Each row was made from one small tree. The marks that hang from a mark follow it in brackets, in the order of their numbers. Every link used is in the known rows. Write each row's tree.
Known rows:
Q947{Q52{Q916{Q600}} Q328}: [-0.89  1.81 -2.02  1.81  8.92  1.46  1.65  2.03 -3.43  2.27 -1.41  2.18
 -2.45  1.53 -0.78  1.04 -2.27  3.93 -0.97  4.37 -3.52  2.12]
Q947{Q52{Q866 Q916} Q328}: [-1.03  2.87 -3.82  0.43  3.30 -2.18 -1.82 -3.13 -1.46  1.42 -3.65 -0.58
 -1.13  2.93  0.98  1.27 -1.66  1.07  0.06  3.33  1.87  0.59]
Q947{Q52}: [ 2.92  2.52 -5.13 -0.12  1.91  1.02 -3.40 -2.58 -0.69  0.59  0.39  2.12
  0.38  1.27 -1.87 -0.93  0.53  1.47  1.33  3.00 -3.61  4.37]
Q866{Q52}: [ 0.80  1.54 -0.67 -2.64  0.23 -3.41 -3.00 -1.77  1.27  2.63  3.92  0.07
 -0.66 -3.49 -3.86 -2.08  2.77  0.92 -1.33 -0.41 -1.91  3.39]
Q52{Q756}: [ 3.41 -0.53  0.04 -2.55 -2.83  1.92 -2.44 -0.36  2.49 -2.14  2.38  0.57
  0.96 -2.83 -2.54 -3.86  0.08 -1.66  1.54 -1.23 -3.96  0.34]
Q947{Q52{Q756 Q866 Q916} Q328}: [ 0.79  2.11 -0.24  0.61  1.31  0.95 -1.63 -2.07  0.15 -0.69 -4.90  0.46
 -2.58  0.73  0.87  0.66 -3.41  0.12 -1.10  2.39  2.09 -1.87]
Q866{Q52{Q916}}: [-1.38  0.77  0.00 -1.96  0.38 -4.34  0.32 -1.26  0.05  1.89  0.32  0.04
 -2.61 -4.30 -7.06  0.03  0.87  2.42  0.41 -1.06 -1.11  1.81]
Q328{Q947{Q52}}: [ 2.37 -0.26 -1.17  0.41  1.92  3.24 -4.57 -2.54 -2.10 -1.28  1.61 -1.62
 -0.15  2.85  0.84  0.13  2.67  1.42  0.83  3.63 -2.22  5.14]
Q600{Q793 Q916}: [ 1.83 -0.59 -7.49  1.87 -0.22 -3.97  2.39 -1.89 -6.01 -1.82 -0.11 -2.16
  2.75 -0.37 -2.23 -5.45  1.29 -2.48  3.92  3.67  1.68  6.58]
Q916{Q600}: [-1.39  0.46 -4.74 -1.60  3.25  2.41 -1.38  2.17  0.01 -1.26  4.77  2.32
  2.41 -0.04 -2.59 -2.45  2.47  1.25  0.68  0.95 -4.84  3.74]
Q52{Q916{Q600} Q947{Q328}}: [-3.71 -3.17  1.79 -0.03  4.84  2.37  4.72  4.35 -1.28  2.58  0.80 -0.01
 -0.93  1.14  2.05 -0.12 -0.93  1.58 -1.06 -1.30 -2.12 -1.92]
Q866{Q52{Q756 Q916 Q947}}: [-0.33 -2.23  6.63 -0.69 -3.94  0.77  3.90  1.40  2.95  1.54 -1.63  0.29
 -3.53 -5.01 -3.40 -0.38 -0.93  0.13 -0.96 -4.44 -0.02 -3.87]
Q947{Q52 Q328}: [ 3.29  2.64 -3.17 -0.02  6.39 -0.50 -3.84 -1.52 -1.67  3.52  0.26  0.40
 -0.78  1.97  2.00 -2.01 -0.64  1.63 -1.10  5.24 -3.05  3.15]
Q947{Q328}: [ 2.20  0.22 -1.43 -2.86  4.20 -2.87 -3.44 -0.73 -0.37  2.62  3.95 -1.92
  1.14  0.12  1.50 -4.08  0.97 -0.23 -0.26  2.41 -3.11  2.41]
Q756{Q52{Q866 Q947}}: [ 2.80  0.78 -0.79 -0.26 -4.62 -4.81 -1.31 -0.28  1.55  0.95  4.84 -0.59
  5.65  0.67  4.32  0.25  2.12 -3.66  0.17 -2.69  1.44 -0.15]
Q600{Q916}: [-1.00  0.45 -5.04 -0.58 -0.90 -5.08 -0.80 -1.57 -4.00 -0.85  1.50 -1.78
  2.57  0.26 -1.86 -3.57  4.55 -2.34  1.71  2.40 -1.34  5.22]
Q947{Q52{Q866 Q916{Q600}} Q328}: [-3.69  2.99 -3.97  1.54  6.16  1.10 -0.22 -0.17 -1.62  0.89 -2.15  1.54
 -1.24  3.24  1.09  1.97 -1.49  2.46 -1.53  4.24  1.37  0.97]
Q328{Q947{Q52{Q866}}}: [ 0.25  0.79 -2.70  0.00 -0.39  2.38 -6.01 -4.09 -0.37 -2.66  0.84 -2.02
  0.83  4.41  2.12  1.11  3.66 -0.19  0.29  3.18  2.21  4.29]
Q52{Q756 Q866 Q916 Q947}: [-2.34 -2.77  2.15 -1.17 -8.30  2.54  1.85 -0.67  3.87 -3.05 -3.37 -0.90
  0.24 -0.48  0.38 -0.05 -1.21 -3.07  1.63 -5.41  3.49 -5.49]
Q52{Q756 Q866 Q916{Q600} Q947}: [-4.87 -2.41  2.17  0.02 -5.32  5.86  3.98  2.66  3.81 -3.46 -2.19  1.54
  0.32 -0.03 -0.01  0.74 -0.91 -1.68  0.00 -4.48  2.30 -5.00]
Q52{Q756 Q866 Q916}: [-1.54  0.07 -0.72 -2.17 -5.93  0.07 -0.95 -1.72  2.25 -4.41 -2.75 -0.75
  0.23 -2.28 -3.92 -0.52 -1.08 -1.96  3.20 -2.75  1.71 -2.56]

Which tree is each row?
[-1.51 -0.37  0.10  1.84 -2.39 -2.71  3.46  3.17 -0.41 -0.59  2.42  1.20
  3.58  0.45  1.21  3.46  0.65 -1.40  0.51 -3.30  1.08 -1.31] | Q756{Q52{Q866 Q916{Q600} Q947}}
[-2.36 -2.27  6.05  0.20 -1.55  3.97  5.17  4.08  2.73  0.68 -0.52  2.60
 -3.72 -4.59 -3.22  0.99 -0.88  1.37 -2.84 -4.22 -1.04 -3.15] | Q866{Q52{Q756 Q916{Q600} Q947}}
[ 3.03  0.34  1.72  0.92  4.03  1.48  0.55  0.33 -1.59  1.02 -3.90  1.18
 -3.61 -0.81 -1.00 -0.58 -4.49  1.98 -0.06  2.95 -2.69 -1.21] | Q947{Q52{Q756 Q916} Q328}
[-1.52 -0.85 -0.88 -2.28 -1.36 -0.89 -1.88 -1.57  3.40  2.54  2.56 -2.90
  2.64  3.42  7.53 -2.27  1.84 -3.05 -2.16 -1.31  3.34 -1.90] | Q52{Q866 Q947{Q328}}
[-2.23  1.99 -2.62  1.68 -0.54  5.04  0.46  0.25  1.12 -3.82 -4.10  3.64
 -1.34  0.34 -3.30  2.13 -2.30  0.72  0.28  0.95  0.27 -0.45] | Q947{Q52{Q756 Q866 Q916{Q600}}}
[ 0.68 -0.18 -0.10  0.78 -5.01 -5.91  2.02  0.03 -0.27  0.12  1.56 -0.74
  3.86  0.09  1.32  2.38  0.53 -1.94  1.79 -3.62  2.00 -1.70] | Q756{Q52{Q866 Q916 Q947}}
[-3.64  0.10 -2.17  1.59  1.87  4.74 -1.87 -0.96 -1.99 -4.00 -1.25 -0.27
 -1.10  3.52 -0.71  3.59  2.45  2.26  0.43  2.86  1.67  3.04] | Q328{Q947{Q52{Q866 Q916{Q600}}}}
[ 2.15  2.60 -3.59 -0.03 -3.23  3.76 -4.16 -3.42  2.81 -2.27 -2.07  1.87
  0.81  1.24  0.09 -1.10 -0.17 -1.56 -0.02  1.49  0.49  0.61] | Q947{Q52{Q756 Q866}}
[-2.31 -0.91  2.67 -1.20 -1.90 -1.88  2.88  0.15  1.19  2.92 -0.17 -0.35
 -2.84 -3.13 -3.58  0.49  1.20  1.40 -0.65 -3.22  0.18 -0.61] | Q866{Q52{Q916 Q947}}
[-1.27 -0.82 -0.72  1.72  4.17  5.05 -0.27  0.91 -3.80 -2.51 -0.26  0.67
 -2.20  2.48 -2.20  3.00  1.58  4.05  1.02  3.61 -2.41  4.10] | Q328{Q947{Q52{Q916{Q600}}}}
[ 0.59 -2.61  8.49 -0.45 -0.22 -0.64  3.60  2.40  2.43  3.38 -1.33 -0.74
 -4.44 -4.50  0.01 -0.59 -1.79  0.18 -3.36 -2.91  0.55 -4.81] | Q866{Q52{Q756 Q916 Q947{Q328}}}
[ 3.95 -0.78  2.59  0.55 -0.45  5.77 -4.13 -1.21 -0.89 -2.74  0.49 -0.76
 -1.29  1.15  0.61 -0.07  1.59  0.66  0.10  2.61 -2.39  2.70] | Q328{Q947{Q52{Q756}}}
[-6.12  0.90 -5.01 -0.86 -0.48  0.61  0.32 -0.13  0.04 -3.08  0.39  0.69
  1.50  0.22 -4.05  0.54  1.23  0.18  1.93 -0.94  0.92  0.88] | Q52{Q866 Q916{Q600}}
[-3.89 -1.33  4.30  0.22  4.40 -0.57  4.77  3.75  0.25  4.63  1.19  0.56
 -3.40 -2.32 -0.06  1.08  0.26  2.60 -4.29 -1.33 -0.30 -1.59] | Q866{Q52{Q916{Q600} Q947{Q328}}}
[ 1.08 -0.24  2.18  0.96 -1.48 -7.11  1.92  1.42 -1.13  2.54  1.84 -2.21
  2.90  0.48  4.68  1.82 -0.65 -2.14 -0.18 -1.85  2.46 -3.23] | Q756{Q52{Q866 Q916 Q947{Q328}}}
[ 0.39 -2.04  3.17 -1.92 -4.07  2.63 -1.49 -0.13  5.35  0.53  1.20 -1.97
  1.78  0.89  7.19 -3.13 -0.40 -4.43 -2.78 -2.73  3.46 -5.03] | Q52{Q756 Q866 Q947{Q328}}
[-1.93 -2.48  4.12 -0.88 -4.05  1.29  2.02  0.40  3.37  0.24 -2.93 -2.25
 -0.59 -0.18  3.90 -1.11 -2.30 -2.59 -0.91 -3.56  4.17 -6.75] | Q52{Q756 Q866 Q916 Q947{Q328}}
[ 3.45 -1.41  3.72  0.69  1.54 -6.63  3.29  3.53 -2.86  3.93  2.60 -1.05
  2.14 -1.11  2.71  0.80 -1.16 -0.21  0.45 -1.45 -2.27 -1.75] | Q756{Q52{Q916 Q947{Q328}}}
[ 0.24  1.85 -1.77  0.53 -3.18  1.94 -1.55 -3.21  1.15 -3.01 -5.46  1.68
 -1.35  0.02 -3.05  1.44 -2.45  0.24  1.65  0.07  1.17 -0.56] | Q947{Q52{Q756 Q866 Q916}}
[ 5.39  1.47  1.09  0.45  4.11  2.68 -3.04 -0.17 -0.16  1.77 -0.74  1.51
 -1.69  0.07  2.35 -2.44 -2.56  0.35 -1.96  3.55 -2.89  0.25] | Q947{Q52{Q756} Q328}
[ 1.83 -1.67  5.86 -1.65 -3.53  1.58  0.50  0.65  4.71  1.89  1.45  0.65
 -1.67 -4.05  0.06 -1.96  1.11 -1.52 -2.93 -3.74 -0.27 -2.28] | Q866{Q52{Q756 Q947}}
[ 0.10 -0.70  1.42  0.91 -2.94  3.93 -2.28 -2.71 -0.43 -4.57 -3.37 -1.40
 -1.93  1.80 -0.79  2.09  1.01  0.48  1.66  1.41  2.52  0.59] | Q328{Q947{Q52{Q756 Q866 Q916}}}
[-6.06 -1.67 -0.32 -0.27  1.29  1.40  3.29  2.18  1.00  0.84 -0.55 -1.02
  0.77  2.48  4.02  1.02 -0.22 -0.54 -1.72 -1.83  3.20 -3.05] | Q52{Q866 Q916{Q600} Q947{Q328}}
[ 3.12  0.31  1.22 -0.18 -0.92 -6.11 -1.39  0.73  0.81  3.16  5.72 -1.80
  4.80  1.71  7.56 -0.43  1.23 -3.46 -1.91 -0.97  2.06 -1.86] | Q756{Q52{Q866 Q947{Q328}}}
[ 2.99 -1.25  1.66  0.43 -2.08 -5.48  3.59  2.20 -2.22  1.21  2.19  0.13
  2.61 -1.69 -0.36  1.26 -0.02 -0.03  2.59 -3.07 -2.61 -0.85] | Q756{Q52{Q916 Q947}}
[ 1.33  0.98 -4.36  2.15  0.50 -4.35  3.79  1.48 -3.27 -2.78  2.13  0.86
  4.46 -1.95 -3.49  1.33 -1.06 -0.20  3.17  0.07  1.42  2.40] | Q756{Q52{Q866 Q916{Q600{Q793}}}}
[ 1.16  0.54  1.63  2.07  6.70  4.16  1.76  3.35 -1.73  0.50 -2.91  3.15
 -3.59 -0.32 -0.96  0.38 -3.88  2.74 -1.85  3.37 -3.43 -1.08] | Q947{Q52{Q756 Q916{Q600}} Q328}
[ 1.39  1.55 -2.09 -0.48 -2.41 -8.30 -0.55 -0.84 -1.25 -1.13  2.23 -0.68
  3.82 -1.41 -2.25  1.86  0.72 -1.45  3.01 -1.29  0.49  1.03] | Q756{Q52{Q866 Q916}}
[ 0.61 -0.82  0.19  0.61  1.61  1.99 -1.70 -1.95 -3.91 -1.56 -1.47 -1.59
 -2.28  2.04 -2.05  1.91  1.62  3.18  2.48  3.15 -1.29  4.07] | Q328{Q947{Q52{Q916}}}
